(in the rows, 128 means zero)
Known rows, with every step that occurs:
zusalat, bidumob, lemolap, buko: [107  59 155 170 110 194 174 102 131  90 109  98 118 123 163 112 152 140
 106 120  97 118 117  84 104 163  87]
renev, meruz, buko: [128 153 136  79 133 109 145 164 140 145 175 153  92 162 149 186 105 115
  89 119 180 153  96 121 140 152 134]
mori, buko: [113 119 160 143 131 141 116 138 119 116 134 119 128 140 147 135 133 111
  91 142 141 117 107 135 137 160 119]
meruz, bidumob, mori: [ 96 121 147 124 119 137 135 106 158 124 120 118 105 137 143 171 136 108
  94 124 151 118  93 120 139 118 138]
meruz, buko: [132 140 137 108 142  84 135 142 129 145 163 145 113 157 129 144 130 119
  86 144 147 132 112 139 138 129 143]
lemolap, bidumob, donipad, buko: [138  94 110 127 122 160 137 100 115 109 109 144 147  97 105 120 154 147
 195 107 117 115 159 107 115 111  83]
donipad, buko, meruz, bidumob: [157 143  88 120 148  44 136 137 160 166 152 159 136 135  95 118 120 123
 150 108 135 120 151 139 141  76 139]
donipad, buko: [129 115 145 113 134 114 138 136 138 143 142 149 122 145 124 131 120 121
 104 121 143 124 125 128 136 126  93]
zusalat, buko, meruz, bidumob, mori: [117 103 111 152 150 104 144 127 143 140 116 116 118 134 139 113 134 140
 129 134 111 153 148 141 126  87 161]
lemolap, bidumob, zusalat: [124 141 158 110 100 173  92 119  97 116 117 134 146 127 140 104 138 146
 104 156 109 109 117 121 120 159 109]
meruz, bidumob, donipad: [143 153 122 134 123 127 135 126 127 132 142 139 109 126 106 167 156 132
 145 121 162 125 126 115 127 109 154]
meruz, bidumob, lemolap, buko: [ 88 112 133 142 112 150 146  90 155 103 145 103 129 100 147 163 144 109
 117 107 138 100  98  94 128 136 120]
livor, lemolap, bidumob: [112 115 170 127 102 168 101 114 125  94 110  76 133 117 121 165 146 129
  95 138 138 106  86 148 123 162 112]
lemolap, buko: [116 122 155 134 123 150 120 134 116 120 129 113 128 134 144 135 120 120
  88 134 147 132 105 132 136 156 112]
buko, meruz: [152 152 143 113 143  90 113 169 105 169 119 134 118 173 123 113 103 137
 104 150 109 150 124 165 133 124 150]
livor, mori, buko, meruz: [124 134 143 132 136 134  98 131 118  94 112 104 153 119 130 113 126 100
 121 147 125 123 120 165 139 150 128]
livor, mori: [109 138 183 112 116 160 111 136 132  98 119 100 116 138 139 161 131 104
  69 148 161 127  85 152 138 159 126]
renev, meruz: [122 153 172  85 116 154 130 178 126 145 140 131  86 172 161 189  97 125
  75 122 177 157  80 127 141 168 124]
lemolap, buko, meruz: [142 135 126 129 140 112 114 145 106 142 116 123 142 140 130 101 102 132
 121 139 114 147 131 151 132 133 129]
zusalat, bidumob: [147 101 165 159 122 144 150 158 123 134 116 121  94 174 142 123 149 150
  73 140 132 135 117 127 117 144 125]
ripib, renev, meruz, bidumob: [ 99 159 164  80  95 163 140 191 159 151 142 133  60 168 157 247  88 101
  79  81 252 132  57 112 149 148 131]
livor, lemolap, buko, meruz: [130 133 140 127 128 131 109 122 118 113 122  93 142 112 111 127 109 117
 115 137 122 138 118 160 131 151 113]
zusalat, buko, meruz, bidumob: [150 136 107 163 153  69 130 163 135 160 147 121 121 148 123 115 137 152
 119 135 133 151 148 155 129  90 184]
zusalat, buko, meruz: [148 122 136 149 156 101 127 177 101 160 129 120 119 164 135  89 119 157
 104 154 104 173 148 167 123 118 157]
mori, buko, meruz, bidumob, donipad: [155 147  83 155 143 101 125 121 117 125 134 145 143 103  97 122 151 130
 199 124 126 120 164 127 127  99 160]
lemolap, buko, meruz, bidumob: [144 150  97 141 135  84 120 134 138 145 139 124 142 125 117 125 117 124
 134 123 140 126 133 143 140 105 155]

Rows:
[155 167  89  98 137  69 120 114 145 160 161 188 150 115  98  84 116 127
 155 123 115 112 168 118 133  94 124] => donipad, buko, meruz, bidumob, zusalat
[104 101 135 128 142 139 120 114 112 120  89 123 140 133 146 101 109 113
 134 144  88 134 134 139 133 138 113] => bidumob, mori, buko, meruz
[126 140 121 119 130  91 137 123 143 152 133 123 119 139 124 142 127 128
 134 121 101 118 117 125 126 104 159] => buko, meruz, bidumob, lemolap
[131 171 110 120 111 128  97  90 139 110 153 124 159  78 101 113 124 113
 135 138 128 108 132 126 131 143 127] => livor, lemolap, buko, meruz, bidumob, zusalat
[142 129  95 126 131 113 156 104 152 127 153 163 125 101  93 149 154 124
 180  95 158 113 154 101 128  88 116] => meruz, bidumob, donipad, buko
[ 82 102 134 146 122 146 132  89 158  94 126 116 127 111 150 158 148  92
 114 122 150  97 105 110 141 132 123] => meruz, bidumob, mori, buko
[ 85 126 131 111 102 176 156 111 163 102 152 109 108 102 166 207 119 106
 119  83 171 120  83  75 134 157 112] => renev, meruz, bidumob, lemolap, buko
[151 189 115 105 126  85  99 135 123 161 148 163 134 140 111  99 120 134
 122 150 118 121 140 132 133 116 162] => buko, meruz, bidumob, zusalat
[ 98 183 165  62  83 187 123 171 145 145 151 163  77 150 156 210  85 103
  85  96 231 126  74  90 143 166 115] => ripib, renev, meruz, bidumob, zusalat
[105  80 119 140 129 156 107  97 105  97  66 106 165 112 146  93 129 128
 164 136  70 112 137 139 123 134 106] => lemolap, bidumob, mori, buko, meruz
[141 150 102 152 144  73 112 138 137 140 143 130 143 133 116 123 132 115
 137 129 136 111 134 145 144 112 163] => mori, buko, meruz, bidumob
[166 167  93 128 137  88 130 139 117 157 127 149 122 130  92 136 139 143
 179 125 126 140 153 135 126  86 171] => buko, meruz, bidumob, donipad
[125  64 125 169 138 152 154 116 120 110  79 119 129 141 148  73 136 133
 136 138  73 132 150 125 113 136 107] => zusalat, bidumob, mori, buko, meruz
[122 113 154 147 114 181 103 126  97 107 124 121 146 115 155  82 151 165
 107 158 104 130 140 122 109 152 117] => lemolap, bidumob, zusalat, buko
[122 111 115 156 145 102 151 130 140 142 141 109 120 128 134 117 143 148
 136 127  97 138 141 126 115  98 166] => zusalat, buko, meruz, bidumob, lemolap
[147 145 139 129 144 124 109 157  89 152 136 149 134 145 137  52 116 163
 111 170  84 167 165 143 117 135 142] => bidumob, zusalat, buko, meruz
[157 150  78 144 137 109 130 115 119 132 127 140 144  97  99 124 136 136
 196 116 129 137 164 122 126  96 151] => lemolap, buko, meruz, bidumob, donipad
[112 123 110 144 134 105 132 106 142 122 137 118 144 111 129 128 138 110
 151 118  99  99 126 117 127 122 147] => mori, buko, meruz, bidumob, lemolap
[122 133 168 136 129 164 116 143 102 128 149 138 121 137 153  88 134 151
  79 165 117 151 137 124 118 158 124] => bidumob, zusalat, buko
[186  90  89 151 146 114 176 131 114 144 106 169 126 132  93  66 145 167
 201 112  83 150 203 113 103  92  99] => zusalat, bidumob, donipad, buko, meruz
[135  73 123 165 126 155 167 114 118 117  97 107 130 128 146  79 130 152
 138 125  63 134 144 104 101 138 105] => zusalat, bidumob, lemolap, buko, meruz
[166 107  81 122 138 120 134 113 101 131  95 153 161 101  89  86 136 158
 226 111  84 128 188 127 111  90  99] => lemolap, bidumob, donipad, buko, meruz
[142 174  99 122 124 106 102 114 124 139 149 155 157 106 119  88 118 128
 139 136 120 120 146 120 135 124 140] => lemolap, buko, meruz, bidumob, zusalat
[103 143 160  60 112 146 149 191 139 152 155 154  67 172 160 220  82  99
  80  98 227 149  73 118 142 162 113] => ripib, renev, meruz, buko
[151 105  94 118 123 141 127  88 116  99 100 121 163  76  71 112 143 144
 222 113  91 117 173 135 107 107  85] => livor, lemolap, bidumob, donipad, buko, meruz
[ 91  80 132 135 115 177 104  72 122  68  72  76 166  84 127 117 135 112
 157 137  80 104 122 147 117 152  92] => livor, lemolap, bidumob, mori, buko, meruz
[ 97 116 113 129 119 138 126  73 159  94 111  91 140  84 114 151 123  99
 141 118 130 117 115 134 133 123 119] => livor, lemolap, buko, meruz, bidumob, mori
